In the rows, 128 means zero.
Known rows, with every way that one mark hangs from another
(delu gavor pibe sopez ziravav): [ 77 142  62 123 122 127  65 160  80 118 125 175 124 170  75  51 128 126
 127 131 131  70 151]
(kupi (delu (sopez tolo))): [102 191 114 108  68 129 119 167 123 145 111 148 138 160 112 124 154 105
  81 130 138  99 134]
(sopez (tolo (pibe (delu gavor ziravav)))): [ 82 139  70 127  83 118 137 159  67 169 135 173 110  75 106 119 102 153
 101 150  80 169 162]
(gavor delu): [ 83 100 129 108 128 157 126 102 123 138 123 124 131 130 112 136 152  97
 112 112 156 136 143]
(sopez (tolo pibe)): [131 172 101 158  74 141 132 159 140 193 122 149  99 105 147 146 109 125
  90 123 131 172 144]
(pibe (delu gavor ziravav) (tolo sopez)): [ 76 112  86 120  68 141 110 108  47 156 137 172 113  56 105 127 122 175
  99 124 121 140 142]
(delu gavor sopez ziravav): [ 80 134  84 118 101 110  92 163  73 105 128 164 129 140  77  77 130 140
 113 136 121 104 142]
(kupi delu): [ 98 142 122 104 126 135 120 122 116 126 125 137 138 139 105 122 130 129
 121 124 134 120 134]
(kupi (delu gavor sopez)): [ 81 152  95 106 128 132  99 170 107 108 123 155 133 160  88 102 134 120
 118 127 137  80 141]
(netuv (delu gavor pibe sopez)): [ 85 126  78 103 124 143  71 163 108 107 121 164 114 172  86 104 133 105
  99 109 109  77 166]
(ziravav (delu gavor (sopez tolo))): [ 83 151 120 164  95 146 131 186 106 164 111 150 117 157 118 123 148 130
  76 123 141  85 162]
(gavor (delu (pibe tolo))): [ 75 107  88 134 131 166 103  90 120 171 118 145 112 135 138 124 149 100
 128  91 179  96 144]
(tolo (pibe delu)): [107 125 104 112 138 153 126 163 127 165 126 148 111 107 105 169 124 126
 125 110 100 174 162]
(tolo pibe sopez): [135 158 108 148  92 181 108 152 151 187 132 144  89  96 140 154 105 116
 103 105 152 182 122]
(delu (sopez tolo) ziravav): [104 172 101 121  46 110 113 159  89 145 116 157 133 137  99  99 150 118
  79 142 124 122 136]
(netuv delu): [108 102 124  99 102 137 118 113 109 114 128 137 127 122 101 150 129 120
  93 113  95 152 149]
(delu gavor pibe (sopez tolo) ziravav): [ 86 173  65 135  76 118  81 162  80 147 119 179 120 162  96  56 128 124
  92 145 132  75 155]
(tolo sopez): [129 145 138 131  79 169 104 121 124 159 127 136 118 117 122 145 128 124
  94 113 154 149 131]
(delu gavor sopez): [ 98 142 106 125 111 130  90 171 110 118 120 155 121 157  93 115 136 127
 109 121 133  92 155]
(gavor (delu (pibe tolo) sopez)): [ 73 128  80 125 122 169  88 130 128 164 109 152 109 160 123 123 174  82
 120  85 185  73 139]
(netuv (delu pibe)): [103 111 103 104 129 148  90 113 118 126 125 147 123 150 102 123 128 109
 102 109 108 119 158]
(netuv (delu (pibe tolo) sopez)): [ 98 129  77 115  99 149  80 146 114 140 112 168 105 155 112 135 152 108
  93  87 123  84 147]
(delu sopez): [114 152 119 112 107 137  96 168 127 130 113 143 126 166  94 130 155 106
 106 111 135 111 142]

Rows
[100 145  91 135  93 137 137 168 104 183 127 162  97  91 123 154 108 140
  93 132  96 159 175] | (sopez (tolo (pibe (delu gavor))))
[ 77 123 103  74 113 123 108 164  79 115 117 158 147 140  54 121 166 126
 113 131  95 123 152] | (pibe (delu sopez ziravav))
[ 79 161  99 169 117 158 106 188 111 177 109 159 110 187 119  99 147 117
  92 118 154  50 173] | (ziravav (delu gavor pibe (sopez tolo)))
[ 85 125  75 118 102 160 115 156  80 163 145 168 102  63  94 125  98 149
 113 130 104 180 143] | (tolo (pibe (delu gavor ziravav)) sopez)
[ 55 126  77  98 136 148  85 136 104 131 118 150 134 169  80  72 170  72
 126 116 157  91 137] | (gavor (delu pibe sopez ziravav))
[ 95 118 106 125  79 159 109 117  82 168 128 163 105  74 123 162 127 160
  93 108 133 129 155] | (pibe (delu gavor) (tolo sopez))
[ 89 163  87 129  52 105 108 163  69 134 123 168 129 130  97  81 130 134
  78 149 117 107 146] | (delu gavor (sopez tolo) ziravav)
[ 75 156  94  87 107 116 107 160  90 104 123 154 150 152  73  84 148 120
 119 133 127 106 116] | (kupi (delu sopez ziravav))
[ 69 106  82  94  94 111  99 154  66  81 132 165 130 125  67  96 130 130
  89 132  86 119 143] | (netuv (delu gavor sopez ziravav))
[104 172 107 174  97 166 142 218 148 202 110 147  97 146 135 152 144 113
  86 107 141 132 143] | (ziravav (delu (sopez (tolo pibe))))
[ 70 129  58 105 127 128 107 205  82 131 132 176 111 111  69 112 124 136
 126 128  86 141 156] | (tolo (pibe (delu gavor sopez ziravav)))
[ 84 123  61 125 111 141  72 149  96 129 119 177  95 149 109 117 134 121
  97  95 120  68 159] | (netuv (delu gavor (pibe tolo) sopez))
[113 184  79 153  73 137 115 206 129 175 121 166  89 129 131 130 115 117
  85 124 131 128 151] | (delu gavor (sopez (tolo pibe)))
[ 75 143  47 143 102 121  69 151  68 140 122 188 111 145  99  65 127 144
 125 116 140  61 143] | (delu gavor (pibe tolo) sopez ziravav)
[ 88 100  71 133 116 138  88 106  84 134 128 170  97 117 125 120 110 145
  96 101 114  94 161] | (netuv (delu gavor (pibe tolo)))
[ 58 102  87 110 137 145 101  93  96 139 128 143 135 141  95  74 143  98
 135 124 154 117 138] | (gavor (delu pibe ziravav))
[ 62 147  78  96 117 106 102 164  71  93 132 164 144 143  71  67 130 137
 120 143 121  92 127] | (kupi (delu gavor sopez ziravav))
[ 92 165  91 185 102 157 137 223 126 191 117 157  90 137 134 135 124 125
  90 113 139 115 155] | (ziravav (delu gavor (sopez (tolo pibe))))
[ 87 124  96 139  97 193  94  83 127 197 121 145 101 112 152 135 147  95
 107  87 200 114 127] | (gavor (delu (pibe (tolo sopez))))
[ 70 125  76 174 149 167  93 172 102 167 110 168 101 170 123 108 144 141
 122  90 163  35 158] | (ziravav (delu gavor (pibe tolo) sopez))
